What can hang from each mark:
samom: lale
mogumak: rarebe sulur zede
puga: lale
gofetug: rarebe
sulur: kabo
nopu: fifu gufad
daser: gufad
bedimol: fifu
lale: mogumak puga
fifu: bedimol nopu
zede: mogumak
gome: mogumak samom
rarebe: gofetug kabo mogumak
kabo: bedimol rarebe sulur
gufad: daser

Each row was made from one small tree. The marks that hang from a mark follow it in brackets, in alphabetical order. Every link used is in the known rows. Write each row's tree.
In the rows, zero is written as 128.
Known rows:
rarebe{mogumak{sulur}}: [103 104 108 109 182 118 139 129 127 160 143 140 107 126 141 135 112 124
 170  98 147 136 106 133 115 107 174 124 121 130 140 105 128 111 122 114
 135 173 130 154 146]
samom{lale{mogumak{rarebe{gofetug kabo{bedimol}}} puga}}: [130 127 147  91 153  82 148 147 124 175  98 160 105 108 135 134 106 110
 163 103 111  89  98 183 115 117 163 140 100 131 124  70 110 108  68 133
 113 189  70 180 117]
gofetug{rarebe{mogumak}}: [133 131  99  98 153 137 123  93 139 164 142 107  91 144 130 170  83 110
 134 108 156 135 124 131 119 163 142 105 131  89 140 103 100 123 137 123
 139 126 121 159 163]
kabo{bedimol sulur}: [170 160 154  64 175 131 137 150 121 149  90 141 129 129 135 107 113 125
 154 100 119 125 160 110 157  77 209 157 128 138 151 113 134 117 119 116
 105 134 115 174 112]
fifu{bedimol nopu{gufad{daser}}}: [144 101 171  95 123 141 120 162 110 134  99 120 125 105 187  80 114 141
 124 110 146  75 104 143 159  69 167 145  93 151 121  92 111 144 136 172
 114 142  82 152 125]
bedimol{fifu{nopu{gufad{daser}}}}: [143 136 113  76 128 126  70 134 104 112 185 153 127 110 152 119 129 101
 107 104 151 117 118 168 137  84 125 130 106 146  71 143 106 116 139 124
 100 103 115 103 117]
kabo{bedimol{fifu{nopu}} rarebe{gofetug} sulur}: [177 198 122  23 149 115  87 109  84 150 130 158 141 130 156 149  66 105
 126  75 138 120 162 127 146  98 207 159 128 117 148 146 124  96 122 130
 102  94  94 151 119]
fifu{bedimol}: [130 124 154 126 149 113 111 143 115 140  89  92 118 126 165  98 132 140
 152 133 149 109 122 137 127  91 162 128 107 135 148  99 120 122 115 147
 110 156  83 160 119]
bedimol{fifu{nopu}}: [136 158  96  86 140 111  77 119  99 117 185 145 123 118 137 128 133  96
 128 118 150 131 125 162 122  95 129 114 118 140  83 148 112 106 126 113
 104 105 114 104 113]
sulur{kabo{bedimol{fifu} rarebe{gofetug mogumak}}}: [159 166  92  83 156  90  63  87  92 154 139 153 133 128 151 155 138 121
 116  85 136 137 143 154 119 136 166 142 107 103 142 156 136  77 120 152
 135 111 120 149 113]
sulur{kabo}: [138 150 113 127 128 109  93 120 136 127 122 134 147 122 121 131 165 138
 104 117 113 138 133 140 131 130 127 134 116 125 135 150 136 118 135 154
 151 115 143 131 108]
gome{mogumak{rarebe}}: [162 136 112 117  96 116 145 105 116 106 143 129 133 136 159 141  93 117
  88 138 128 110 125 155 132 164 114 121 139 110 119 112 124 101 123 103
  94 144 149 135 151]
nopu{fifu{bedimol} gufad{daser}}: [110  80 172 102 146 139  80 190 119 153 121 166 135 104 170  71 133 104
  85  97 184  76 117 167 129  83 147 190  79 111 107  87  98 121 168 165
  75 142  94 154 137]
puga{lale}: [105 148 122 132 163  96 136 151 109 156 147 124 148 110 139 140 103 130
 107 125  90 113 132 125 119 121 117 128 164 168 136 118 129  96 188 102
 154 123 125 120 104]
kabo{bedimol{fifu{nopu}} rarebe sulur}: [176 213 118  33 146 114  84 119  95 158 129 166 147 130 159 135  81  92
 126  75 146 125 169 122 146  92 218 152 124 117 151 140 130 103 118 119
 100  94  91 165 124]
fifu{nopu}: [136 141 118 108 117 136 147 127 119 129 141 146 129 118 130 124 116 121
 131 126 125 117 116 123 141 120 140 118 135 136 117 125 128 139 134 136
 137 118 125 121 124]
lale{mogumak{rarebe sulur zede} puga}: [131 151 142  55 124  81 162 145 163 189 106 137 163 118 152 102  63 135
 139  87 114 109 108 204 163  78 162 145  80 100 122  32 124 119  72 142
  83 239  20 205 122]
rarebe{gofetug kabo{bedimol{fifu} sulur} mogumak{zede}}: [108 116 111  50 195 138 168 134  81 168 174 118  86 153 126 154  83  81
 154  87 132 167 107 139  99 129 200 141 141 104  83 121 100  45 110 138
  94 166 100 189  87]
lale{mogumak{rarebe{kabo} sulur zede}}: [126 145 118  73 137 111 162 160 139 169 120 118 140 129 166 108  47 122
 116 107 132 137 106 170 131 106 182 139 117  86  99  58 101 101  98 149
  78 199  89 205 112]
sulur{kabo{bedimol{fifu} rarebe}}: [164 187 107  90 134  93  55 104 107 149 124 148 153 131 151 139 149 120
 100  95 132 136 157 150 132 122 159 140 104 105 143 157 140  96 120 144
 129  97 114 149 109]
mogumak{rarebe sulur{kabo} zede}: [147 206 122  60 107 127 140 172 176 156  95  79 201 148 153 106  68 126
  39 137  96 123 103 171 160 100 130 156 111  89 111  93 114 105  99 140
  73 149 103 176 122]
gofetug{rarebe{kabo{bedimol{fifu}} mogumak{sulur zede}}}: [108 139 118  57 174 146 139 122 135 191 152  89  98 168 137 161  61  80
 135  97 155 166 122 146 120 128 177 109 129  73 110  94  91  98 121 114
 107 153  87 198 132]
nopu{fifu{bedimol} gufad}: [117  95 155 104 163 124  81 201 110 149 121 158 131 111 151  70 130  83
  87 104 186  84 117 183 130  77 149 169  83 102 116  92 108 121 168 177
  80 135 103 153 139]
gome{mogumak{rarebe sulur{kabo{bedimol}}} samom{lale}}: [156 143 134  71 129 107 127 144 132 158 102 121 157 124 153 138  87 119
  92 140  94 112 123 146 138  88 159 133 110 137 101 104 117  99 120 100
 101 162 144 161 140]
puga{lale{mogumak{sulur}}}: [101 136 125 111 191  76 134 163 113 172 144 145 142  94 158 130  76 145
 140  96 103 121 131 146 125  83 163 137 149 168 140  79 123 100 185 113
 153 166 114 150 100]
gome{mogumak{rarebe{kabo} sulur zede} samom}: [125 133 130  71  91 141 179 144 139 159 136  82 172 155 147 136  44 105
  67 152 101 147 114 135 137 113 140 122 125  99  64  97 112  92 129 110
  73 181 114 170 134]
mogumak{rarebe sulur{kabo}}: [141 183 108  75 129 107 101 140 161 144  87 104 177 131 163 121  92 144
  66 130 110 107 105 150 130 105 135 136 118 111 143 117 129 108  95 125
  98 147 128 143 139]
sulur{kabo{bedimol rarebe}}: [160 177 119 105 126 104  86 107 117 154 101 147 157 133 145 139 142 131
 100 100 120 131 154 132 138 137 163 145 109 101 160 148 148 110 122 157
 144 104 118 156 116]
zede{mogumak{rarebe{gofetug kabo{bedimol{fifu}}} sulur}}: [149 153 103 100 137 110 112 139 135 123 135  92 132 167 155 142  69 142
 128 108 102 101  88 150 118  86 147 125 116 115 101 113 106  86 110  96
  97 164 132 144 130]
rarebe{kabo}: [ 83 108 126 137 125 139 149 131 120 140 144 117 112 148 120 145 125 103
 125 125 128 155 112 111  91 154 136 110 148 114 112 144 123 108 118 133
 126 142 121 138 111]
fifu{nopu{gufad}}: [146 117 131  98 115 145 136 154 116 119 139 149 130 110 135 109 107 112
 102 112 127 100 111 146 160 104 135 129 118 134 105 124 125 151 152 160
 135 108 134 119 136]
rarebe{gofetug kabo{bedimol} mogumak{sulur zede}}: [ 84  87 137  70 191 145 197 145 103 185 150 107  96 156 136 149  70 105
 163  99 122 167  91 138 108 120 197 138 135  97  97 101 113  69 106 141
 109 197  95 194  97]
puga{lale{mogumak{sulur{kabo}}}}: [106 145 121 109 189  69 123 160 114 171 144 145 150  92 156 133  91 147
 132  93  98 125 132 152 127  86 163 139 143 166 141  87 126  98 188 122
 162 161 119 152  95]
daser{gufad}: [134 131 135 129 106 149  85 155 125 113 109 124 131 142 120 103 119  92
 108  97 120 102 117 143 131 128 135 137 134 157 132 140 132 140 130 160
 150 148 134 114 133]

Which tree is each row?
[114 124 147  77 142  61 114 113 146 181 116 174 147 101 141 131 103 159
 177  52 122 120 120 189 151  75 174 143  77 123 155  76 147 135 100 160
 147 223  46 175 117]
lale{mogumak{sulur{kabo{rarebe{gofetug}}}} puga}
[117 119 110  87 166 143 142  95 125 182 137 103  78 162 134 172  82  93
 143 103 154 151 125 121 105 168 168  98 140  77 131 104 101 101 122 120
 130 142 104 183 145]
gofetug{rarebe{kabo{bedimol} mogumak}}
[164 143 116  85  78 136 169 124 127 144 136  94 164 144 145 134  63 109
  60 160 101 129 127 137 145 138 117 125 122 102  63  99 109  89 135 117
  76 156 122 158 140]
gome{mogumak{rarebe zede} samom}
[153 188 116  42 117 144 166 149 122 150 121  73 153 163 145 129  47  89
  54 140 103 129 107 152 125 144 138 149 141  80  76 109  91  59  83 139
  42 138  86 180 101]
mogumak{rarebe{gofetug kabo{bedimol{fifu} sulur}} zede}
[133 178 156  58 148 127 123 182 156 160 123 105 182 144 137  98 108 118
 107 112 108 160 133 177 180  45 168 163  93 114 104 106 126 115 124 137
  98 151  94 182  87]
mogumak{sulur{kabo{bedimol{fifu}}} zede}
[135 151 103 128 118 117 130 145 154 125 125  93 143 167 148 136  74 141
 120 113 100 101  84 134 116 101 141 118 120 112 114 108 112 103 117  97
 110 164 139 145 142]
zede{mogumak{rarebe{kabo} sulur}}
[124 101 107 101 159 137 171 120 107 149 160 117 104 133 121 150  91 117
 142 113 127 139  98 148 120 152 139 143 127 108 103 106 106  88 128 151
 124 156 123 153 120]
rarebe{gofetug mogumak{zede}}
[136 163 102  77 127 132 143 116 118 157 136 137 141 136 132 170  49 110
 113  77 134 133 128 114 127 157 182 162 140  97 158 127 119 102 139 157
 131 116 116 164 147]
kabo{rarebe{gofetug mogumak{zede}} sulur}
[117 135 158  71 136  77 146 150 163 187 121 157 161 110 131 102 107 141
 169  67 113 137 119 206 176  56 174 150  68 118 125  52 136 135  99 160
 126 232  32 202  98]
lale{mogumak{sulur{kabo} zede} puga}
[169 189 107  25 174 115 105 114  85 172 143 148 130 139 155 153  61  90
 135  66 147 137 154 139 136 110 220 167 122  98 139 127 116  69 117 133
  91 118  87 185 121]
kabo{bedimol{fifu} rarebe{gofetug mogumak{zede}} sulur}
[105 147 132 103 180  87 153 179 119 179 150 132 153 102 154 122  66 136
 127 101  97 128 130 157 141  81 160 144 145 156 124  68 116  97 185 121
 142 168 102 167  92]
puga{lale{mogumak{sulur zede}}}
[130 168 106 104 161  82 152 159 111 174 142 123 153 106 161 126  59 127
  94 118  95 111 124 156 125 122 141 138 152 142 117  68 108  76 169 123
 121 154 103 166  98]
puga{lale{mogumak{rarebe zede}}}
[108 108 154  83 152  73 137 130 148 181 118 172 133 102 139 111 106 151
 199  66 127 120 120 186 154  60 176 136  80 134 144  59 142 143  93 136
 130 237  42 177 121]
lale{mogumak{sulur} puga}
[172 181 109  78 128 100  57 116 104 144 127 158 155 125 152 131 141 114
  87  87 131 125 151 160 147 111 160 144  98 108 134 156 139 105 131 160
 131  88 116 143 113]
sulur{kabo{bedimol{fifu{nopu{gufad}}} rarebe}}
[115 156  99 104 175  77 143 151 102 170 139 135 138 104 160 140  66 127
 106 105 100 110 126 135 102 126 160 128 167 151 131  87 113  72 166 116
 132 154 115 157 102]
puga{lale{mogumak{rarebe{kabo{sulur}}}}}
[141 154 114 140 122 107  96 140 156 122 132 118 155 152 136 138 108 156
 142  88 103 115 109 139 144  80 152 134 101 123 137 124 128 129 151 121
 156 144 150 139 136]
zede{mogumak{sulur{kabo{rarebe}}}}
[146 147 135  64 155 125 147 117 102 188 115 136 133 145 164 148  55 118
 139  88 135 132 135 136 142 126 200 159 117  85 154 103 131  94 110 143
 114 148  85 187 136]
kabo{bedimol rarebe{gofetug mogumak{sulur zede}}}
[108 167 123 103 167  80 133 167 120 184 145 138 169 103 155 133  66 136
 109  91  97 131 135 157 139  94 164 149 141 146 137  80 123  95 190 133
 153 153 102 171  92]
puga{lale{mogumak{sulur{kabo{rarebe}} zede}}}
[122 174 111  91 169  77 142 170 124 177 135 123 168 104 164 123  59 138
  92 107  89 116 124 164 133  96 151 144 143 143 126  69 115  81 170 125
 130 162 104 171  95]
puga{lale{mogumak{rarebe sulur{kabo} zede}}}
[120 120 148 113 171  99 130 178 132 157 111 159 107  97 136 122 111 119
 174 105 131 113 112 165 128  82 184 147 106 147 130  79 105 139 113 129
 136 160 128 168 121]
samom{lale{mogumak{sulur}}}
[170 177 144  52 141 128 122 116 105 157  90 145 143 136 151 149  60 128
 125  82 123 118 163 104 149 121 206 172 134 109 177 132 137 109 123 143
 118 109 104 168 131]
kabo{bedimol rarebe{gofetug} sulur}
[ 85  97 125  54 202 135 165 141  91 180 173 110  93 155 140 149  75  92
 161  93 133 173  93 155 103 106 192 134 129 101  81 111 104  56 102 131
  94 190  92 186  90]
rarebe{gofetug kabo{bedimol{fifu}} mogumak{sulur zede}}
[105  94 149  99 151 140 157 121  93 143 128 113  97 148 129 153 101 123
 140 120 113 147 114 120 103 146 152 129 148 113 110 143 123  88 110 144
 120 150 113 146  94]
rarebe{gofetug kabo{bedimol}}
[175 182 130  32 182 120 101 143 101 141 129 154 126 124 143 107 117 101
 151  96 135 126 159 134 155  56 210 147 121 148 120 125 123 103 118 107
  89 120 105 161 100]
kabo{bedimol{fifu{nopu}} sulur}
[105  88 114  77 201 134 170 116  82 165 146 135  72 143 128 165  92 108
 173  86 130 151 105 105  86 147 207 132 154 116 123 128 117  61 112 136
 125 173 123 173 107]
rarebe{gofetug kabo{bedimol sulur} mogumak}
[128 137 131  65 141  66 135 124 153 183 101 156 145 106 160 112  80 149
 158  80 124  95 108 191 144  80 165 132  85 117 143  49 135 122  70 132
 101 237  37 181 135]
lale{mogumak{rarebe sulur} puga}
[128 124 149  91 123  87 163 136 144 177 132 158 138 114 124 109 106 128
 170  80 121 128 123 194 163  94 159 143  79 112 112  51 126 129  97 157
 116 217  28 197 105]
lale{mogumak{zede} puga}
[123 136 135  88 138 151 133 106 136 168 122  91 103 163 131 163  81 102
 120 116 140 149 138 120 120 157 148 105 142  82 130 117 103 121 125 123
 126 123 101 169 135]
gofetug{rarebe{kabo{bedimol}}}
[150 164 102  56 141 123 125 117 106 137 116  99 127 147 154 145  71 111
  80 130 115 112 110 132  95 149 143 130 150 103 110 133 107  61  80 122
  67 136 111 144 119]
mogumak{rarebe{gofetug kabo{bedimol{fifu} sulur}}}
[115 157 110  98 181  72 134 159 114 173 133 133 151  99 171 130  59 143
 113 108 100 104 124 150 120  98 154 134 153 156 139  75 119  86 168 109
 131 167 112 153 110]
puga{lale{mogumak{rarebe sulur}}}
[108  83 153 104 130 149  91 181 129 144 148 190 142 102 146  90 131  96
  68  93 168  88 118 162 129 108 124 187  93 106  93 108 103 124 178 152
  86 124 127 132 142]
nopu{fifu gufad{daser}}
[118 174 150  80 111 133 134 166 164 158 120 101 194 143 133 126  79 131
  84 108 103 155 121 161 170  90 148 168 106  98 126 116 128 130 136 161
 125 136 103 169 109]
mogumak{sulur{kabo{rarebe{gofetug}}} zede}
[132 144 145  47 127  81 162 139 157 185 108 133 158 117 150 110  51 144
 140  87 109 106 100 207 163  82 155 151  82 102 118  37 120 114  73 151
  85 239  22 195 120]
lale{mogumak{rarebe{gofetug} sulur zede} puga}
[150 144 129  67 111  81 163 121 141 176 114 138 144 116 141 117  69 135
 131  96 109 100 105 202 150 120 136 145  89  95 110  46 115 103  73 160
  87 220  28 190 117]
lale{mogumak{rarebe{gofetug} zede} puga}
[162 205 127  24 132 121 124 161 151 154 100  76 189 148 163 112  58 130
  50 131  93 123 109 189 163  84 140 167 106  90  99  99 108  81  90 142
  58 152  91 175 103]
mogumak{rarebe{gofetug} sulur{kabo{bedimol{fifu}}} zede}
[169 190 139  63 139 124 119 126 114 166  86 153 151 139 154 136  77 115
 127  83 132 121 173  99 150 113 217 161 129 108 183 125 141 117 120 129
 115 109 101 180 138]
kabo{bedimol rarebe sulur}
[132 152 100  84 115 132 144 117 122 129 112  95 131 147 143 154  66 121
  70 136 108 110  97 119  90 174 124 128 159 101 117 134 108  78  92 135
  85 135 126 135 133]
mogumak{rarebe{gofetug kabo{sulur}}}
[107 131 128  65 166 154 161 123 142 195 135  87  99 168 135 159  55  89
 137 102 147 163 120 135 125 138 179 112 134  71 122  87  97 108 123 123
 118 156  90 203 138]
gofetug{rarebe{kabo{bedimol} mogumak{sulur zede}}}
[154 156 121 130 132 106  97 143 150 129 121 123 152 153 141 134 108 155
 147  87 100 114 117 140 151  69 165 139  96 124 140 119 131 123 144 116
 149 148 142 152 130]
zede{mogumak{sulur{kabo{bedimol rarebe}}}}
[105 119 116  97 169 132 166 154 138 167 148 123 126 137 134 123  95 109
 151 106 139 148 103 148 134 103 173 137 115 113 117  86 117 109 124 123
 117 176 113 176 132]
rarebe{mogumak{sulur zede}}
[142 106 143  98 102 156 134 146 123 122 137 156 135 106 150 111 109 129
 101 108 124  93 107 135 160 106 134 145 117 143 100 120 118 151 150 153
 131 112 128 119 135]
fifu{nopu{gufad{daser}}}
[111 145 125  88 129 153 131 115 151 157 130  90 110 158 117 171  71 101
 110 107 138 153 132 112 117 159 146 109 150  88 135 125  98 128 139 126
 134 116 115 159 141]
gofetug{rarebe{kabo{sulur}}}
[167 201 101  36 171 112 104 125  94 180 140 155 136 142 156 138  76  77
 136  66 158 139 163 135 137 104 229 158 116  97 143 117 119  76 115 118
  87 116  84 200 129]
kabo{bedimol{fifu} rarebe{mogumak{zede}} sulur}
[123 136 145  96 130  92 165 163 137 175 111 145 120 114 124 132  94 101
 142 109 104  99  91 192 123 122 149 145 100 123 108  65 100 109  76 143
 108 184  67 184 113]
samom{lale{mogumak{rarebe{gofetug kabo} zede} puga}}
